What can hang from each mark:
mupef: bivup kitam lumuf
lumuf: kitam
bivup: gizor lovaf lumuf
gizor: kitam lumuf mupef
lovaf: gizor kitam mupef
kitam: bivup

Every row comes from one small tree of marks. The marks that hang from a mark follow it in brackets, in alphabetical order. Every link used is in the known rows. Which tree was each row made from?
Known rows:
lovaf(gizor mupef(kitam(bivup(lumuf)))): [ 1.07  0.26 -2.91 -1.47 -0.92  1.78 -1.60  2.00  3.51  0.08 -4.87  2.17
 -0.32  0.54  4.52  1.39 -3.25 -0.54 -4.59  0.26  1.61 -0.62]
mupef(lumuf(kitam)): [ 0.95 -0.60 -0.20  1.31 -2.68  1.45  0.12  2.11  1.84  1.27  0.55  0.39
 -0.29 -1.02 -0.72 -0.64  1.16 -0.06 -0.83 -0.54  1.40 -0.37]
kitam(bivup(gizor(lumuf))): [-0.77  2.28 -0.88  0.29 -0.86 -0.44 -0.92 -0.21  1.39 -0.23 -2.16  0.09
  1.89  1.98  1.16  0.22  0.57  1.29 -1.58 -0.61  2.02 -0.44]
kitam(bivup): [ 2.70  1.62 -0.09 -0.11 -0.97 -0.16 -0.02 -1.33  1.12  1.35 -0.73  0.05
  0.93  1.65  1.17  0.14  0.87  2.34 -2.41  0.14  2.13 -0.79]
lumuf(kitam(bivup(lovaf))): [ 1.93  1.50  2.44  0.98 -2.15  3.23  1.04 -0.46  4.25  1.11  1.01  1.62
  1.46  0.95  1.03  1.18  2.46  4.87 -0.88 -1.59  0.66 -0.94]
mupef(bivup(gizor lumuf) kitam): [ 0.35 -0.44 -0.51  0.50 -5.14 -0.95 -2.16  3.47  1.87 -0.80 -4.53  2.49
 -1.15  0.16  0.18  0.03  0.34  2.21 -3.33 -3.32  0.98  2.00]
mupef(bivup(lovaf) kitam): [ 0.24 -0.06 -0.42  1.92 -4.37  0.70 -1.48  2.18  1.44  0.04 -1.06  2.02
 -1.43  0.78 -1.77 -0.64  0.98  2.55 -3.22 -1.18  1.09  0.66]
gizor(mupef(bivup lumuf(kitam))): [ 0.31 -1.03  0.31  0.23 -3.92  3.02 -1.89  3.14  3.09  0.52 -2.18 -0.17
  0.45 -0.28 -1.61 -0.76  1.56 -1.06 -1.50  0.43  1.91 -0.32]
gizor(mupef): [-1.47  0.16  0.19 -1.24  0.67  2.29 -1.73  0.57  1.57 -0.75 -2.27 -0.76
  0.82 -0.20 -0.77  0.21 -0.05 -1.32  0.62  1.53 -0.35  0.24]
gizor(lumuf mupef(bivup kitam)): [-5.42  0.90 -0.89  0.79 -3.02  1.42 -3.80  1.73  1.12 -0.61 -3.55 -1.41
 -0.21  1.00 -2.88  0.03 -0.69 -3.50 -3.02  1.46  2.29 -0.85]
lovaf(mupef): [ 1.01 -1.14 -0.17 -0.61  1.60  1.81  0.12  0.58  0.63 -0.61 -1.12  0.20
  0.34  0.19  1.76  0.45 -1.63 -1.74 -0.41  0.75 -1.36 -0.77]
lumuf(kitam(bivup(gizor lovaf(mupef)))): [ 1.67  1.04  1.79  0.25 -1.21  4.20  0.77  1.15  5.07 -0.45 -0.67  2.63
  2.36  1.08  2.37  1.21  1.73  4.75 -0.16 -2.03 -0.41 -0.55]
gizor(kitam mupef(lumuf)): [-3.18  1.08 -2.05  0.38 -0.32  3.10 -3.68  0.40  0.98  0.02 -3.13 -1.14
  0.35 -1.35 -2.28 -1.15 -1.56 -3.63 -2.09  2.33  2.21  0.02]
kitam(bivup(lovaf(gizor(mupef)) lumuf)): [ 1.86  0.95  0.14  0.39 -1.39  1.82 -0.98 -0.36  5.26  0.93 -3.76  2.23
  1.56  0.53  1.72  1.47  0.60  4.33 -2.03 -0.50  0.42  0.82]
lumuf(kitam(bivup)): [ 2.17  1.85  2.02 -0.22 -2.23  2.37  0.85 -0.53  3.23  1.28  0.66  0.82
  1.17  1.05  1.65  1.10  1.82  3.28 -1.58 -1.26  1.91 -1.41]
mupef(kitam(bivup(lovaf)) lumuf): [ 2.22  0.80 -2.84  2.40 -3.46  0.58 -1.62  1.81  1.81  2.09 -1.70  1.21
 -1.00  0.70 -1.41 -1.56  0.94  2.30 -4.83  0.44  2.93  0.49]
bivup(gizor(mupef) lumuf(kitam)): [-1.34 -0.17  2.50 -1.18 -1.12  3.42 -1.31  2.51  5.19 -1.79 -4.52  2.07
  1.83 -1.37  1.24  2.02  1.00  2.44  1.95 -2.90 -2.04  1.95]
lovaf(gizor kitam): [-2.72  1.28 -3.77 -1.94  0.56  0.10 -1.00  1.52  2.09 -0.27 -4.46  1.60
 -0.57 -0.83  2.36  0.80 -4.02 -2.02 -0.92  0.27  2.69 -0.39]
mupef(lumuf): [ 1.12 -1.05 -1.91  1.29 -1.45 -0.55 -0.55  1.59 -0.02  1.16 -0.42 -0.19
 -0.60 -0.56 -1.27 -1.44  0.45 -1.22 -0.97  0.69  1.19  0.33]
kitam(bivup(gizor)): [ 1.92  1.67 -0.76 -0.69 -0.91 -0.04 -0.42  0.18  1.70 -0.12 -2.20  0.94
  1.71  1.64  1.85 -0.04  1.01  2.99 -1.39 -0.99  1.59  0.24]
mupef(bivup(gizor)): [ 0.37 -0.52 -0.43 -0.12 -3.11 -0.73 -0.76  2.64  0.73 -1.24 -1.89  1.33
  0.51  0.80  0.42 -0.67  1.03  1.17 -0.61 -2.03  0.88  0.69]

Write each row's tree:
[ 0.72  0.37 -0.08 -0.16 -1.88  3.59 -1.63  1.59  3.54  1.01 -2.21 -0.40
  1.04 -0.05 -0.77 -0.17  1.34 -0.12 -1.37  1.17  2.04 -0.57] => gizor(mupef(lumuf(kitam(bivup))))
[-5.30  3.11 -3.19  0.40 -0.74  0.37 -2.27 -1.28  1.18  0.38 -2.15 -0.08
  1.01  0.52  1.42  0.43 -2.94 -2.63 -4.09  1.27  4.46 -1.75] => lovaf(gizor(kitam(bivup) lumuf))
[ 1.49  0.55 -1.71 -1.05 -0.02  2.02 -1.27  1.74  1.86 -0.62 -3.44  1.19
  0.17  1.32  2.39  0.31 -1.47  0.16 -3.05  0.01  0.72 -0.36] => lovaf(mupef(kitam(bivup(gizor))))
[-5.08  0.59 -0.46  2.35  0.50  0.88 -0.65  1.39  1.93 -2.16 -1.18  1.49
  1.82  0.44 -1.02  0.20  0.81  1.28  2.27 -1.17 -1.97  1.25] => bivup(gizor(lumuf) lovaf)
[-0.42 -0.96 -3.37 -1.39 -2.48  1.62 -1.92  3.94  2.03 -0.85 -3.82  1.96
 -1.15  0.59  3.07  0.04 -3.21 -2.28 -4.16  0.38  2.23 -0.94] => lovaf(gizor mupef(bivup kitam))
[-6.68  2.20 -1.52  0.91  0.56  0.48 -2.24 -0.02 -0.18 -2.03 -2.09 -0.11
  1.44 -0.17 -0.67 -0.12 -1.60 -2.17 -0.28 -0.67  0.92  0.25] => bivup(gizor(kitam lumuf))
[-3.42  0.37 -1.14  2.21 -3.15  0.59 -1.46  0.83  1.69 -0.27 -0.88  1.42
  0.33  0.40 -0.69 -0.23 -0.53  0.01 -2.39 -0.48  1.89 -0.53] => mupef(bivup(lovaf(gizor(kitam lumuf))))
[ 2.24 -0.99  2.91  0.95 -4.74  0.22  0.15  1.13  2.81  0.81 -0.91  1.61
 -0.19 -0.19  0.46  1.01  1.72  2.57 -1.70 -3.03  0.52  0.06] => mupef(bivup(lumuf(kitam)))
[-2.13 -0.22  0.56  0.76 -0.77  3.18 -2.38  2.87  4.98 -2.12 -5.59  3.19
  1.02 -1.11 -0.65  1.16  0.81  3.85  1.27 -2.13 -3.35  3.62] => bivup(gizor(mupef(kitam)) lovaf lumuf)
[-5.17  0.58 -2.02  1.78  1.44  3.30 -1.22  0.11  2.51 -1.16 -1.66  1.35
  1.09 -0.33  1.15  0.78 -2.98 -1.98 -1.10  1.20 -0.47 -0.81] => bivup(lovaf(gizor(kitam lumuf) mupef))
[-0.61 -1.20 -5.11 -0.63 -0.85  1.84 -2.04  4.35  2.01 -0.13 -3.81  1.55
 -1.27 -0.45  2.48 -0.56 -3.68 -3.51 -3.61  1.56  2.06 -0.41] => lovaf(gizor mupef(kitam lumuf))
[ 1.22 -1.18  0.88  0.34 -3.64 -1.23 -0.78  2.22  1.95 -0.78 -3.32  2.09
  0.29  0.01  0.70  0.31  1.19  2.32 -0.88 -3.35 -0.18  1.69] => mupef(bivup(gizor lumuf))
[-0.62 -0.39  0.05 -0.15 -1.42  3.58 -1.64  2.33  3.01  0.29 -1.75 -0.46
  0.66 -0.74 -1.31 -0.27  0.86 -1.37 -0.01  1.12  0.86 -0.02] => gizor(mupef(lumuf(kitam)))
[-5.79  1.57 -1.62  1.76  1.09  0.84 -0.93  1.41  2.56 -2.16 -3.55  1.99
  1.40 -0.10 -0.86  0.74 -1.11  0.64  2.13 -1.35 -1.14  1.02] => bivup(gizor(lumuf) lovaf(kitam))
[ 0.36 -0.01  0.99  1.81  0.14  0.52  0.14 -0.35  3.74  0.37 -3.67  2.79
 -0.28 -1.37 -0.24  1.69 -0.57  3.17  0.70 -2.01 -2.26  1.71] => bivup(lovaf(kitam) lumuf)
[ 0.06 -0.73 -0.32  1.40  0.71  3.08 -0.22  1.26  2.06 -0.72 -1.01  1.84
 -0.27  0.19  0.05  0.35 -0.62  1.41 -0.53  0.21 -2.26  0.26] => bivup(lovaf(mupef(kitam)))
[-2.32 -0.42 -1.03  0.73 -1.26  4.21 -1.03  2.76  4.66 -0.27 -1.46  2.07
  1.00 -0.95 -0.08  0.19  0.35  1.10  0.64  0.53 -0.11  0.55] => bivup(lovaf(gizor(mupef(lumuf(kitam)))))
[-7.19  2.12 -0.53  1.22 -1.56  2.11 -4.10 -0.87  0.55 -0.76 -3.14 -1.97
  0.97  0.19 -2.80 -0.15 -1.66 -4.70 -3.10  1.77  2.92 -1.49] => gizor(kitam lumuf mupef(bivup))
[-2.23  0.31 -1.30  1.83 -2.69  3.31 -3.44  1.15  2.02  0.12 -2.96  0.05
  0.47 -0.86 -3.22 -1.50 -0.06 -1.63 -2.67  1.42  2.21  0.16] => gizor(kitam mupef(bivup(lovaf) lumuf))
